Known rows, with every step that occurs
K -> G:  2.05 -0.30  1.12 -0.33  1.72  0.82  1.05  2.71 -1.25  1.99 -1.89 -1.46  2.35 -0.08  1.48 -0.74 -0.60  0.35  1.47 -0.79
Q -> U:  0.24  1.99  1.04 -0.09 -0.04 -1.22  1.60 -0.13 -0.78 -0.37 -0.81 -0.48  0.95 -1.77 -0.56  2.28 -1.58  0.76  2.07  1.22
Q -> T: -1.21  2.91  0.78 -0.96  1.32  0.57 -1.52  1.20 -0.35 -0.26 -0.56 -0.99  1.58 -1.48 -1.24  1.84  0.29  1.39  0.97  0.89
U -> T -> B: -1.96 -5.15  0.41  0.36  1.07 -0.28  0.61  0.27  0.22 -0.69 -1.12 -0.13 -0.72 -0.81  0.06 -1.27  0.36  1.21  1.63  1.92
B -> U:  0.74  0.07  1.86 -0.55 -0.48 -0.95 -1.34  2.47 -1.65 -0.21  0.31 -0.05  2.12 -1.46  0.52 -0.62  0.96 -0.12  1.75 -0.86
U -> T: -1.77 -1.14  1.07 -0.65  1.73 -0.40  1.40  1.02 -0.62 -0.76 -0.80 -0.59  0.15 -1.25  0.62  0.19 -0.65  1.74  1.14  2.08
T -> B: -0.44 -3.44  0.20  0.51  0.43 -0.43 -0.46  0.08 -0.15 -0.23 -1.17 -0.48  0.14  0.08 -0.05 -0.39  0.52  0.18  1.75  0.02
K -> B -> U -> T:  1.98 -0.91  2.01  0.07  2.28  0.98 -0.35  1.68 -2.01 -0.54  0.52 -1.31  0.81 -2.58 -1.52 -0.42  0.00  0.87  2.05  1.58
U -> K -> B -> G -> Q -> T: -1.25  1.16  0.72 -0.22  2.45  3.70 -1.36 -0.15  0.52 -1.90 -0.55 -2.85  2.75 -1.79 -5.45  0.25  0.73  3.23 -2.53  0.27
T -> B -> G: -0.83 -5.13 -0.34  0.34 -0.38  0.98  0.37  0.65  0.97 -0.35 -0.73 -1.94  1.50 -0.46  0.69 -2.66  1.07  0.66  0.98 -0.35
G -> U -> T:  0.81 -1.80  2.53 -0.47  0.05  0.01  1.08  1.86 -1.77 -0.97 -2.00  0.07  0.64 -1.59  2.84 -1.13 -0.67  0.01  0.09  1.59
T -> B -> U -> K -> G:  1.20 -0.38  1.13  1.05 -0.28  0.86 -2.09  3.66 -0.17  1.98 -2.30  0.60  4.32 -0.01 -1.33 -3.76  3.30 -1.41  0.92 -2.01
U -> K -> G -> Q -> T -> B: -1.55 -2.01  0.91  0.18  1.07  2.07 -2.17  1.09  1.05  0.87 -2.60  0.15  2.26 -0.26 -3.75 -1.58  2.22  1.43 -1.72 -0.99
Q -> U -> K -> B -> G -> T: -0.41  8.70 -0.05  0.66  3.14  0.68  3.21  0.00 -0.46 -2.05 -0.43 -3.61  2.48 -1.75 -5.91  4.65 -1.32  2.59  0.13  0.22
G -> U -> K:  0.71  3.55  2.00  0.27 -0.35  0.20 -0.79  1.78 -1.53 -0.94 -3.18  0.28  3.18 -0.06  0.41 -0.44  0.66 -1.18 -0.95 -0.27
T -> K -> B:  0.35 -0.82  0.95  0.29  3.56  2.26 -3.08 -0.12 -1.59  0.81 -0.76 -2.99 -0.23  1.34 -0.25 -0.43 -2.40  1.11  2.62  1.18
Q -> U -> T -> B -> G: -1.87 -4.82 -0.01  0.46 -0.93  0.45  2.75  0.07  1.65 -0.83 -0.81 -0.96  0.49 -2.74 -0.08 -2.23 -0.02  1.52  1.47  2.42
U -> K -> B -> G -> Q: -0.46 -1.26  0.83  0.26  2.19  2.61  0.42 -0.59 -0.04 -1.97 -0.83 -2.91  2.14 -0.78 -3.57 -0.38  0.06  2.62 -2.17 -0.42
G -> U:  2.32 -0.50  2.28 -0.28 -0.63 -0.15 -0.02  1.60 -2.14 -0.49 -2.05 -0.36  1.52 -0.73  2.52 -0.25 -0.52 -0.99  0.38 -0.25
G -> Q -> T -> B -> U: -1.31 -5.88  1.87 -0.53 -1.41  0.02 -3.63  0.91 -0.12 -0.93  0.91  0.90  0.36 -2.44 -2.49 -1.52  2.65  1.18 -0.23 -1.02

Rows
-2.71 -0.26  1.05 -0.18 -1.16  0.17  1.84 -0.58  1.06 -2.03 -1.00 -0.70  2.35 -1.86 -2.40  0.21 -0.15  2.35 -1.99  0.14 | B -> G -> Q -> U -> K
 0.15 -1.76  0.77  1.06 -1.76  1.70 -0.75  1.67  0.49 -0.89 -3.07 -0.63  3.63 -0.05  0.65 -4.05  2.29 -1.33 -1.36 -0.83 | T -> B -> G -> U -> K
 0.65  3.10  0.85 -0.71  3.35 -0.75  2.63  2.95 -1.90  0.91 -0.80 -2.22  1.24  0.00 -0.51  2.83 -1.13  1.65  1.03 -1.94 | K -> G -> T
 3.44  4.17  1.97  1.08  1.81  1.91 -1.01  0.86 -2.24 -0.92 -2.97 -1.30  2.91 -0.29 -1.84  0.35 -0.22 -1.12 -0.34  0.37 | G -> U -> K -> B
-1.87 -0.04 -0.04  0.07  2.05 -2.00  1.16  0.41 -0.79 -1.39 -0.01 -1.27 -1.01  0.21 -2.04  3.19 -0.08  1.58  1.42 -1.11 | G -> T -> B
-0.15 -8.38  1.59  0.33 -0.03  0.07  2.94 -0.14  0.29  0.70 -1.68  0.37 -0.93 -2.19 -0.73 -2.00 -0.81  1.79  0.37  1.17 | K -> G -> Q -> U -> T -> B
 4.79 -1.56  1.62  0.42  0.78  3.09  0.80  1.45 -1.83 -0.61 -1.39 -3.30  2.49 -1.49  1.01 -1.68 -0.70 -0.47 -0.01 -0.16 | K -> B -> G -> U
 1.53 -3.35  2.07 -0.43  0.12 -0.18  2.59  0.40 -0.98  0.93 -1.30 -0.52  0.70 -1.70 -0.10  0.58 -1.80  1.37  0.15 -0.52 | K -> G -> Q -> U
-2.63 -5.56  1.56 -0.93 -0.73 -0.08  3.77 -0.51  0.68 -2.04  0.15 -1.04 -0.20 -3.50 -0.05 -0.80 -1.45  3.59 -1.00  1.93 | B -> G -> Q -> U -> T
-2.79 -1.83  1.71  0.01 -1.25  0.36 -4.53  1.01  0.58 -1.33 -0.32  1.58  2.01 -1.77 -4.58 -1.34  3.70  0.95 -1.38 -1.02 | G -> Q -> T -> B -> U -> K
-0.72  1.01  0.67  0.49 -1.62  2.80 -2.60  1.98  1.12 -0.84 -2.86 -0.50  4.35 -1.05 -1.26 -3.48  3.23 -0.55 -1.72 -0.13 | Q -> T -> B -> G -> U -> K
 1.47  3.44  1.86  0.10  0.32  0.67 -1.34  4.30 -1.14  1.83 -2.00  0.10  5.13 -0.50 -0.61 -2.27  2.13 -0.77  0.45 -1.87 | B -> U -> K -> G
-1.47  6.10  0.79  0.43  0.20 -0.90  0.80 -0.05  0.00 -0.88 -2.03  0.23  2.59 -1.06 -2.78  2.34 -0.56  0.59  0.82  1.22 | Q -> U -> K
 1.71 -5.50  0.99  0.55 -2.06  1.43 -0.01  1.50 -0.20 -0.49 -1.92 -1.24  2.02 -0.72  2.69 -4.00  1.28 -1.06 -0.15 -0.83 | T -> B -> G -> U
-3.27  1.45  0.91 -1.04  1.66  1.68 -4.80  1.29 -0.08  0.92 -0.74 -1.32  0.81  0.59 -0.07 -0.53 -0.68  1.66  1.75  1.28 | Q -> T -> K
 0.35  2.08  1.52  0.81  1.90  0.59  1.01 -2.25 -0.84 -1.84 -1.27 -0.99  0.75 -1.67 -5.34  3.17 -1.66  1.89 -0.57  1.03 | G -> Q -> U -> K -> B
-0.69 -3.64  2.50 -0.80  1.11  1.57 -2.71  4.54 -1.24  3.03 -1.02 -0.48  1.70 -0.07  2.87 -5.59 -0.01  0.59  2.26  0.36 | B -> U -> T -> K -> G
-0.30 -1.29  1.07 -0.10 -0.93  0.25 -3.95  2.14 -0.13  0.20  0.26  0.51  1.99 -2.07 -1.94 -1.52  2.97 -0.25  1.76 -0.34 | Q -> T -> B -> U
-3.92 -2.74  1.28 -0.73  1.93  0.69 -1.81  1.01 -0.43  0.39 -1.09 -1.00 -0.74  0.73  1.90 -2.10 -1.60  2.08  1.87  2.45 | U -> T -> K
-1.08  0.36  0.94  0.91 -0.98 -0.51 -2.98  1.77 -0.06 -0.42 -1.11  1.08  2.92 -0.36 -2.17 -1.99  3.14 -0.97  0.83 -1.01 | T -> B -> U -> K
-2.27 -3.85  2.05 -0.73  0.14 -1.44  2.94 -1.04 -0.40 -1.91 -0.18  0.33 -1.49 -3.01 -0.97  1.42 -2.05  3.03 -0.06  2.36 | G -> Q -> U -> T
-3.59 -1.14  1.37 -0.38  0.81  0.00 -0.48  0.12 -0.12  0.34 -1.06 -0.44 -0.81 -0.65  0.96 -0.78 -2.66  1.87  2.62  3.50 | Q -> U -> T -> K
-1.28  1.50  1.59 -0.79  1.81  1.96 -1.43  1.82  0.10  0.69 -2.31 -0.34  3.14 -0.76 -3.13 -0.13  1.18  2.15 -2.18 -0.83 | U -> K -> G -> Q -> T
 2.50 -3.16  1.75  0.26  1.09  4.08 -2.47  1.32 -1.66  0.64 -1.58 -3.70  1.55  0.52  2.49 -4.21 -1.61 -0.14  0.77  0.27 | T -> K -> B -> G -> U
 0.95  5.26  1.05  0.57  0.81  0.38  1.64  1.75 -0.27  1.53 -3.19 -0.31  3.98 -0.74 -1.80  0.66 -0.49  0.00  0.88  0.21 | Q -> U -> K -> G
 1.70 -3.54  1.22  0.13  0.90  1.57  2.59 -1.72 -0.40 -1.54  0.39 -3.06  0.30 -2.89 -2.44  0.90 -2.13  2.42 -0.22  0.56 | K -> B -> G -> Q -> U
 1.37 -0.65  1.92  0.20  1.90  1.91 -4.57  1.52 -2.17  1.16  0.34 -2.04  0.84  0.20 -0.38 -1.93 -0.77 -0.07  2.96  0.11 | T -> K -> B -> U
